What can hang from each mark
pameg: gigop zino
dokig: gigop
gigop: dokig pameg
zino: banit bebes pameg
bodo: bebes gigop
bebes: bodo zino

Known rows, with every way that one mark hangs from another
bebes(bodo(gigop)): [ 14.8   3.4  30.2 -11.1   2.1  12.2  16.6  29.6  17.8 -76.7  10.6  47.8
  -3.1  -3.7   5.2  -8.2  13.1 -29.1 -26.6]
gigop(dokig pameg): [-14.8  -4.8   4.4 -10.3   8.8  21.4  20.4  -6.8   3.7 -15.7  -7.7  13.7
   6.8 -10.2 -17.9 -10.0  20.7  -3.1  28.8]
bodo(gigop(dokig)): [ 19.8  -4.4   8.1  -8.9  10.9  19.8  16.6  -6.4  -3.2 -48.2 -12.8  11.3
 -19.3  -2.4 -21.5  -8.2  -3.1 -20.4   7.2]
bebes(bodo zino(banit)): [ -8.4   2.4  28.9 -13.6  -3.4 -25.2 -27.2  47.9  28.3  10.5  43.1   9.6
  15.3 -13.9  25.3  -2.4  22.3  -6.7 -15.4]
dokig(gigop(pameg(zino(banit bebes)))): [-30.3   1.3  -5.2 -43.7 -21.3 -35.5  -0.9  -6.9  -1.1  77.2 -34.4 -17.9
   4.2  11.0  13.3 -26.8  -8.3  16.9  14.5]
bodo(bebes(zino) gigop(dokig pameg)): [ 17.3  -6.2 -11.2   0.4  12.7  10.1 -15.1 -13.8 -18.4 -20.0 -11.0  21.7
  -8.1  20.6  10.7  24.8 -28.7  14.7   4.8]
dokig(gigop(pameg(zino(banit bebes(bodo))))): [-24.3  -1.1   5.2 -45.1 -24.6 -40.6  -8.0   8.1  11.7  48.5 -18.5   5.2
  23.9   1.3  23.2 -40.7   7.4  20.7   7.9]
dokig(gigop(pameg)): [-46.9   0.9  13.2 -47.0   2.1  -3.2  16.0  22.0   3.9  23.1 -38.3  18.3
  11.3   8.4  21.9  -8.9   5.6  -3.6   3.5]
gigop(pameg): [-11.9   7.0  22.3  -9.9   4.0  22.8  26.5  14.3   6.3 -15.5  -2.6  27.4
   7.4  -2.6   0.4   0.9  22.0 -21.3   0.2]
gigop(dokig pameg(zino(banit bebes(bodo)))): [  2.2  -5.1  -5.2 -10.8 -17.4 -16.9   6.6 -22.7  11.5  12.9  10.5  -2.3
  13.5 -21.1 -20.3 -39.3  20.4  19.9  30.4]
pameg(gigop zino): [-42.9  13.5 -10.5 -41.4 -55.5  14.8  83.0  14.7  11.4 -21.5   6.1  15.5
 -29.2   3.3 -15.8 -24.0  29.1   4.8 -20.4]
pameg(gigop(dokig) zino(banit bebes)): [ -8.4   8.8 -37.3 -11.8 -44.9 -12.9  34.6 -40.4  -2.3  28.9   3.6 -49.5
 -14.9 -12.7 -35.6 -31.5   6.3  18.5  26.0]
bodo(bebes(zino(pameg)) gigop(dokig)): [ 17.1 -13.0 -11.6  25.6  23.5   2.6 -39.1 -15.7 -20.1 -17.7  -6.6   5.2
 -17.8  22.5   6.4  37.4 -39.1   3.9 -18.4]
pameg(gigop(dokig) zino): [-39.9   3.5 -28.5 -43.2 -48.5  13.7  81.5  -4.9   4.6 -18.1  -3.2   3.4
 -28.4  -2.6 -36.6 -34.8  20.1  23.4  11.1]
bodo(bebes(zino) gigop(pameg)): [ 20.0   0.8   9.0  -5.0   8.1  11.8 -15.8   7.9 -15.0 -21.9  -5.6  38.2
  -5.6  34.3  31.0  38.9 -28.7  -0.8 -21.6]
bodo(bebes(zino(pameg)) gigop): [ 25.6  -2.8   8.8  27.9  17.5   4.5 -39.0   6.4 -13.7 -15.1  -1.5  14.1
 -16.1  33.9  27.0  48.1 -35.8 -13.0 -46.2]
zino(bebes(bodo) pameg(gigop)): [ -4.7  20.9   4.0  39.7   1.6   5.0   0.9  -2.6   5.9 -30.5  19.2 -16.8
  30.9  -6.9  -2.6   0.4   8.1 -13.2 -24.7]
bebes(bodo(gigop(dokig pameg)) zino): [ 16.3  -9.5  14.3  -8.3  26.2   3.2 -12.6  31.4   4.1 -48.0   9.7  37.3
  13.0  -3.3  16.4   2.5  -6.6  14.4  12.3]
zino(banit bebes(bodo) pameg): [ 21.5   6.5  23.6  47.8  18.3 -13.3 -48.5  -4.2  12.1  14.3  25.2 -23.7
  26.4 -19.1   6.3   4.6   8.0 -25.1 -14.9]

Rows
[ -5.3  -8.1   2.0 -31.2 -25.0   1.9  27.1  17.0   7.3  42.3   2.3  20.0
 -22.0 -13.6   1.5  -9.2  27.2   1.0   4.9] => gigop(pameg(zino(banit)))
[ 11.5  16.8  -8.9  46.1  12.1  -0.7 -24.7 -17.3 -10.2  43.6  16.1 -66.6
   9.4  -9.0  -1.9  26.5  -7.9 -16.6  -7.2] => zino(banit bebes pameg(gigop))
[-14.7  -1.9 -19.1  14.5   6.0  23.3  14.9 -11.6  -7.1  -1.6   1.1 -24.8
  -4.8 -12.8 -22.2   6.4   8.5  -0.2   2.8] => zino(pameg(gigop(dokig)))
[ -6.8  11.5 -21.2  44.4  11.6   7.9   1.9 -38.1 -10.6  -6.4  -5.9 -53.0
  13.6  -5.3 -30.3   4.6 -10.0  -2.2  11.7] => zino(bebes pameg(gigop(dokig)))
[ 12.9   8.3 -27.2  45.4  16.2   1.9 -30.4 -39.1 -14.6  42.5   7.8 -75.5
   5.6 -19.8 -20.9  12.4 -13.6  -2.2  19.1] => zino(banit bebes pameg(gigop(dokig)))
[ 42.7 -20.0 -15.1  26.0  26.8  -8.0 -75.2 -14.1 -23.7  37.4   6.6 -19.8
 -27.1   9.1  19.1  47.3 -40.4   4.1  -8.2] => bodo(bebes(zino(banit pameg)) gigop(dokig))
[-56.6  -5.1   2.0 -69.8 -31.3 -11.1  41.5  26.0   5.0  25.1 -42.5  33.7
 -13.5  16.1  13.8 -27.4   9.5  17.0   0.5] => dokig(gigop(pameg(zino)))
[  1.0  -4.2   2.7  19.7   6.1 -14.7 -63.4   3.5  -5.3  56.7  20.1 -11.8
  -7.8   8.4  26.3  40.2 -12.8 -10.2 -31.6] => bodo(bebes(zino(banit pameg)))
[ 26.9  -4.3 -11.8   2.3  -1.9   6.6  38.3 -34.5 -11.6 -29.5 -30.7   8.9
 -15.1  14.2 -27.1 -20.9 -20.1   8.4  26.7] => bodo(gigop(dokig pameg(zino(bebes))))
[ 28.5  -9.7  11.9  -9.9  22.4  19.9   4.1  13.5   1.3 -63.9   0.3  39.8
   8.3 -15.9  -1.2 -10.9   9.6  -1.4  14.3] => bebes(bodo(gigop(dokig pameg)))
[ 18.3  -5.1  35.2  22.5  31.8  -4.0 -29.0  53.3   8.5 -37.5  20.5  28.9
  -1.9   8.1  33.7  26.5 -14.9  -7.9 -41.1] => bebes(bodo(gigop) zino(pameg))
[ 15.4   6.1  16.5  46.8  22.4  -9.7 -40.9 -19.1  -2.5  44.1   7.4 -47.8
  10.5  -4.8  -5.5  18.7  -4.9 -33.6  -5.3] => zino(banit bebes pameg)
[  9.7  -3.8 -17.2  -4.1 -14.1 -12.7   9.1 -34.9  -3.1  39.8  -8.2 -20.4
  -3.0  -8.1 -27.5 -29.7   8.6  15.5  42.0] => gigop(dokig pameg(zino(banit bebes)))
[ -6.8  -6.9 -12.5  15.9   9.0  -9.4 -43.7  27.6   6.5  32.2  45.7 -28.8
   9.7 -27.5  18.3  16.4   4.7  27.4   1.3] => bebes(bodo zino(banit pameg(gigop(dokig))))
[ 28.4  -7.9   4.8  -4.8  24.9  30.4  14.9  -4.4 -10.8 -32.9 -17.5  21.6
  -9.6  -3.0 -10.9   3.0  -6.6  -9.7  23.3] => bodo(gigop(dokig pameg))
[-14.7  10.3  14.7  -9.2 -27.3  -7.6  42.2   0.1  19.2 -35.5   1.5  36.0
  24.4   3.7  -7.4 -35.9  28.4   4.3  -3.5] => gigop(pameg(zino(bebes(bodo))))
